Each row was made from one small tree. The marks that hang from a mark follow it in brackets, in alphabetical order. Every link used is in the known rows. Write each row's tree.
Known rows
bopu{geneve zopur{baper}}: [ 0.14 -0.34 -0.26 -0.02  0.16  0.04 -0.20  0.06 -0.10 -0.07 -0.10  0.20
  0.00  0.01  0.02 -0.21 -0.01 -0.01 -0.20]
geneve{bopu{dakivam merup}}: [ 0.12 -0.28 -0.19 -0.23 -0.14  0.06 -0.20  0.00  0.01  0.03 -0.17  0.16
 -0.11 -0.13  0.00 -0.06  0.04 -0.05 -0.29]
zukisu{dakivam{bopu{geneve merup zopur}}}: [ 0.05 -0.31 -0.42 -0.09 -0.01  0.04 -0.24 -0.08 -0.04 -0.04 -0.03  0.13
 -0.07 -0.11  0.01 -0.02 -0.10 -0.04 -0.35]
dakivam{zukisu}: [ 0.15 -0.22 -0.10 -0.10 -0.12  0.07 -0.29  0.06 -0.03  0.05 -0.14  0.19
  0.15 -0.06  0.02 -0.11  0.06  0.00 -0.04]
geneve{bopu{merup{kesep}}}: [ 0.26 -0.28 -0.09 -0.22 -0.22 -0.03 -0.24 -0.10  0.05  0.02 -0.17  0.17
 -0.02 -0.08 -0.01 -0.04  0.07 -0.05 -0.31]
baper{zopur{bopu{geneve}}}: [ 0.09 -0.38 -0.19 -0.02  0.12  0.04 -0.19  0.09 -0.07  0.04 -0.05  0.17
 -0.15 -0.01  0.01 -0.30 -0.08 -0.01 -0.10]
geneve{bopu{dakivam{zukisu} merup{kesep} zopur{baper}}}: [ 0.22 -0.37 -0.25 -0.18 -0.03 -0.05 -0.35  0.06 -0.06 -0.15 -0.29  0.24
  0.26 -0.02 -0.04 -0.06 -0.07 -0.08 -0.47]
baper{zopur{bopu{dakivam{zukisu} geneve merup{kesep}}}}: [ 0.12 -0.50 -0.29  0.02 -0.05 -0.07 -0.24  0.06 -0.05 -0.07 -0.13  0.16
  0.12 -0.03 -0.03 -0.13 -0.11 -0.09 -0.41]
geneve{bopu{dakivam zopur}}: [ 0.11 -0.25 -0.21 -0.20  0.04  0.10 -0.23  0.16 -0.06  0.06 -0.18  0.18
 -0.08 -0.08  0.00 -0.10 -0.04  0.00 -0.27]
dakivam{bopu{geneve merup{kesep}} zukisu}: [ 0.23 -0.38 -0.24 -0.10 -0.27 -0.07 -0.37 -0.13  0.01 -0.04 -0.19  0.17
  0.20 -0.06 -0.02  0.04  0.04 -0.10 -0.35]
bopu{merup zopur}: [ 0.09 -0.16 -0.20 -0.08 -0.03 -0.02 -0.19 -0.04 -0.04  0.01 -0.07  0.20
 -0.08 -0.09  0.05 -0.10  0.05  0.00 -0.22]
baper{zopur{bopu{dakivam{zukisu} geneve}}}: [ 0.05 -0.46 -0.28 -0.01  0.08  0.06 -0.26  0.19 -0.10  0.00 -0.13  0.17
  0.07 -0.02 -0.02 -0.23 -0.13 -0.04 -0.19]
dakivam{bopu{geneve merup}}: [ 0.12 -0.31 -0.26 -0.13 -0.16  0.01 -0.27 -0.13  0.00  0.02 -0.11  0.15
 -0.09 -0.10  0.01 -0.05  0.07 -0.07 -0.25]
kesep{merup}: [ 0.11 -0.18 -0.05 -0.10 -0.12  0.01 -0.14  0.02  0.03  0.16 -0.06  0.17
 -0.10 -0.11  0.13 -0.09  0.06  0.02 -0.08]
baper{zopur{bopu{dakivam geneve merup{kesep}}}}: [ 0.12 -0.48 -0.27  0.02 -0.01 -0.07 -0.13  0.04 -0.04 -0.04 -0.05  0.12
 -0.07 -0.03 -0.03 -0.13 -0.09 -0.05 -0.43]
kober{baper{zopur{bopu{dakivam{zukisu} geneve}}}}: [ 0.17 -0.50 -0.26  0.02  0.12  0.04 -0.30  0.25 -0.09 -0.07 -0.15  0.19
  0.15  0.01 -0.05 -0.37 -0.16 -0.03 -0.15]
baper{zopur{bopu{dakivam{zukisu} geneve merup}}}: [ 0.03 -0.44 -0.33 -0.01  0.02  0.00 -0.25  0.07 -0.08 -0.04 -0.12  0.18
  0.03 -0.05 -0.01 -0.21 -0.10 -0.09 -0.29]
zopur{baper bopu}: [ 0.15 -0.33 -0.07 -0.08  0.07  0.03 -0.24  0.15 -0.11 -0.03 -0.06  0.21
  0.00 -0.02 -0.04 -0.26  0.00  0.04 -0.13]
baper{zopur{bopu{geneve merup{kesep}}}}: [ 0.16 -0.43 -0.20  0.01 -0.02 -0.09 -0.18 -0.05 -0.02 -0.03 -0.05  0.16
 -0.08 -0.01  0.00 -0.20 -0.06 -0.05 -0.32]
dakivam{bopu{geneve merup{kesep} zopur{baper}} zukisu}: [ 0.22 -0.41 -0.31 -0.08 -0.05 -0.11 -0.41 -0.07 -0.06 -0.17 -0.22  0.24
  0.27  0.01 -0.02 -0.05 -0.05 -0.10 -0.42]
zopur{baper bopu{geneve merup}}: [ 0.13 -0.43 -0.25 -0.02  0.05 -0.03 -0.21 -0.02 -0.10 -0.10 -0.07  0.19
 -0.07 -0.01 -0.04 -0.24  0.02 -0.04 -0.30]

Write each row's tree
[ 0.06 -0.34 -0.41 -0.01 -0.02  0.01 -0.23  0.02 -0.07 -0.05 -0.16  0.18
  0.09 -0.07  0.02 -0.04 -0.01 -0.08 -0.38]  bopu{dakivam{zukisu} geneve merup zopur}
[ 0.07 -0.33 -0.22 -0.07 -0.12  0.00 -0.27  0.12 -0.07 -0.02 -0.12  0.19
  0.09 -0.10 -0.04 -0.08  0.01 -0.02 -0.30]  zopur{bopu{dakivam{zukisu} merup}}
[ 0.24 -0.52 -0.25  0.06  0.02 -0.09 -0.16  0.10 -0.03 -0.12 -0.06  0.15
  0.02 -0.01 -0.05 -0.26 -0.13 -0.03 -0.38]  kober{baper{zopur{bopu{dakivam geneve merup{kesep}}}}}
[ 0.17 -0.30 -0.26 -0.11 -0.04 -0.06 -0.29 -0.02 -0.05 -0.14 -0.05  0.17
  0.14 -0.06 -0.02 -0.01 -0.14 -0.02 -0.41]  zukisu{dakivam{bopu{merup{kesep} zopur{baper}}}}
[ 0.09 -0.40 -0.41 -0.01  0.06 -0.01 -0.26  0.04 -0.11 -0.16 -0.19  0.21
  0.18 -0.02  0.00 -0.12 -0.04 -0.10 -0.39]  bopu{dakivam{zukisu} geneve merup zopur{baper}}
[ 0.17 -0.43 -0.35  0.02  0.03 -0.08 -0.14  0.02 -0.07 -0.15 -0.11  0.16
  0.08 -0.01 -0.02 -0.04 -0.02 -0.05 -0.53]  bopu{dakivam geneve merup{kesep} zopur{baper}}
[ 0.13 -0.31 -0.29 -0.21  0.04  0.02 -0.36  0.07 -0.08 -0.12 -0.28  0.26
  0.17 -0.04 -0.01 -0.14 -0.07 -0.09 -0.35]  geneve{bopu{dakivam{zukisu} merup zopur{baper}}}
[ 0.04 -0.43 -0.25  0.00  0.11  0.06 -0.15  0.18 -0.09  0.02 -0.05  0.13
 -0.13 -0.04 -0.01 -0.24 -0.11 -0.01 -0.21]  baper{zopur{bopu{dakivam geneve}}}
[ 0.17 -0.42 -0.38 -0.06  0.00 -0.05 -0.27 -0.06 -0.05 -0.16 -0.06  0.15
  0.11 -0.03 -0.03 -0.01 -0.14 -0.05 -0.47]  zukisu{dakivam{bopu{geneve merup{kesep} zopur{baper}}}}
[ 0.14 -0.23 -0.16 -0.15  0.08  0.02 -0.34  0.10 -0.09 -0.04 -0.14  0.23
  0.04 -0.03  0.01 -0.15 -0.04  0.02 -0.16]  dakivam{bopu{zopur{baper}}}
[ 0.12 -0.19 -0.18 -0.15 -0.04  0.03 -0.43  0.10 -0.06  0.03 -0.19  0.23
  0.15 -0.08  0.02 -0.06 -0.03 -0.01 -0.13]  dakivam{bopu{zopur} zukisu}
[ 0.07 -0.26 -0.13 -0.07  0.02 -0.03 -0.21  0.00 -0.05  0.02 -0.04  0.20
 -0.16 -0.07  0.04 -0.27 -0.05 -0.02 -0.13]  baper{zopur{bopu{merup}}}
[ 0.15 -0.30 -0.16 -0.24 -0.11  0.12 -0.32  0.14 -0.03  0.05 -0.26  0.18
  0.13 -0.09 -0.02 -0.08 -0.01 -0.04 -0.18]  geneve{bopu{dakivam{zukisu}}}
[ 0.08 -0.36 -0.42 -0.08  0.08  0.02 -0.28 -0.06 -0.09 -0.14 -0.05  0.17
  0.02 -0.06  0.00 -0.10 -0.14 -0.06 -0.36]  zukisu{dakivam{bopu{geneve merup zopur{baper}}}}
[ 0.15 -0.36 -0.30 -0.10  0.08  0.03 -0.44  0.08 -0.11 -0.09 -0.22  0.24
  0.22  0.01 -0.01 -0.16 -0.07 -0.06 -0.21]  dakivam{bopu{geneve zopur{baper}} zukisu}
[ 0.09 -0.26 -0.22 -0.09 -0.19  0.02 -0.23  0.03 -0.02  0.00 -0.15  0.17
  0.13 -0.12  0.01 -0.03  0.05 -0.05 -0.24]  bopu{dakivam{zukisu} merup}
[ 0.02 -0.31 -0.20 -0.06  0.02 -0.01 -0.16  0.09 -0.06  0.01 -0.04  0.17
 -0.14 -0.09  0.01 -0.21 -0.09 -0.01 -0.24]  baper{zopur{bopu{dakivam merup}}}
[ 0.14 -0.37 -0.16 -0.03 -0.16 -0.07 -0.15  0.09 -0.03 -0.01 -0.04  0.13
 -0.02 -0.09 -0.06  0.00  0.02  0.02 -0.44]  zopur{bopu{dakivam merup{kesep}}}
[ 0.13 -0.26 -0.23 -0.03 -0.10 -0.08 -0.13  0.04 -0.02 -0.02 -0.07  0.15
  0.02 -0.09  0.01  0.04  0.01  0.01 -0.44]  bopu{dakivam merup{kesep} zopur}
[ 0.20 -0.39 -0.29 -0.06 -0.01 -0.11 -0.30 -0.08 -0.06 -0.14 -0.14  0.20
  0.08  0.00 -0.02 -0.05 -0.03 -0.07 -0.45]  dakivam{bopu{geneve merup{kesep} zopur{baper}}}
[ 0.09 -0.28 -0.32 -0.02  0.02 -0.01 -0.16 -0.09 -0.04 -0.01 -0.07  0.17
 -0.11 -0.06  0.04 -0.12  0.05 -0.05 -0.30]  bopu{geneve merup zopur}
[ 0.15 -0.44 -0.19 -0.02  0.10  0.04 -0.21  0.11 -0.11 -0.05 -0.07  0.18
 -0.03  0.02 -0.06 -0.26  0.01  0.00 -0.20]  zopur{baper bopu{geneve}}
[ 0.12 -0.22 -0.22 -0.14  0.02 -0.05 -0.34 -0.02 -0.08 -0.08 -0.13  0.24
  0.01 -0.06  0.02 -0.12 -0.02 -0.03 -0.26]  dakivam{bopu{merup zopur{baper}}}
[ 0.18 -0.55 -0.29  0.01 -0.07 -0.08 -0.27  0.08 -0.09 -0.17 -0.15  0.18
  0.24  0.01 -0.09 -0.09 -0.03 -0.07 -0.49]  zopur{baper bopu{dakivam{zukisu} geneve merup{kesep}}}
[ 0.15 -0.50 -0.29  0.01 -0.15 -0.06 -0.24  0.06 -0.05 -0.07 -0.12  0.14
  0.15 -0.04 -0.07 -0.02  0.00 -0.06 -0.49]  zopur{bopu{dakivam{zukisu} geneve merup{kesep}}}
[ 0.22 -0.35 -0.17 -0.21 -0.25 -0.02 -0.31  0.00  0.03 -0.02 -0.25  0.17
  0.19 -0.09 -0.03  0.03  0.02 -0.08 -0.40]  geneve{bopu{dakivam{zukisu} merup{kesep}}}
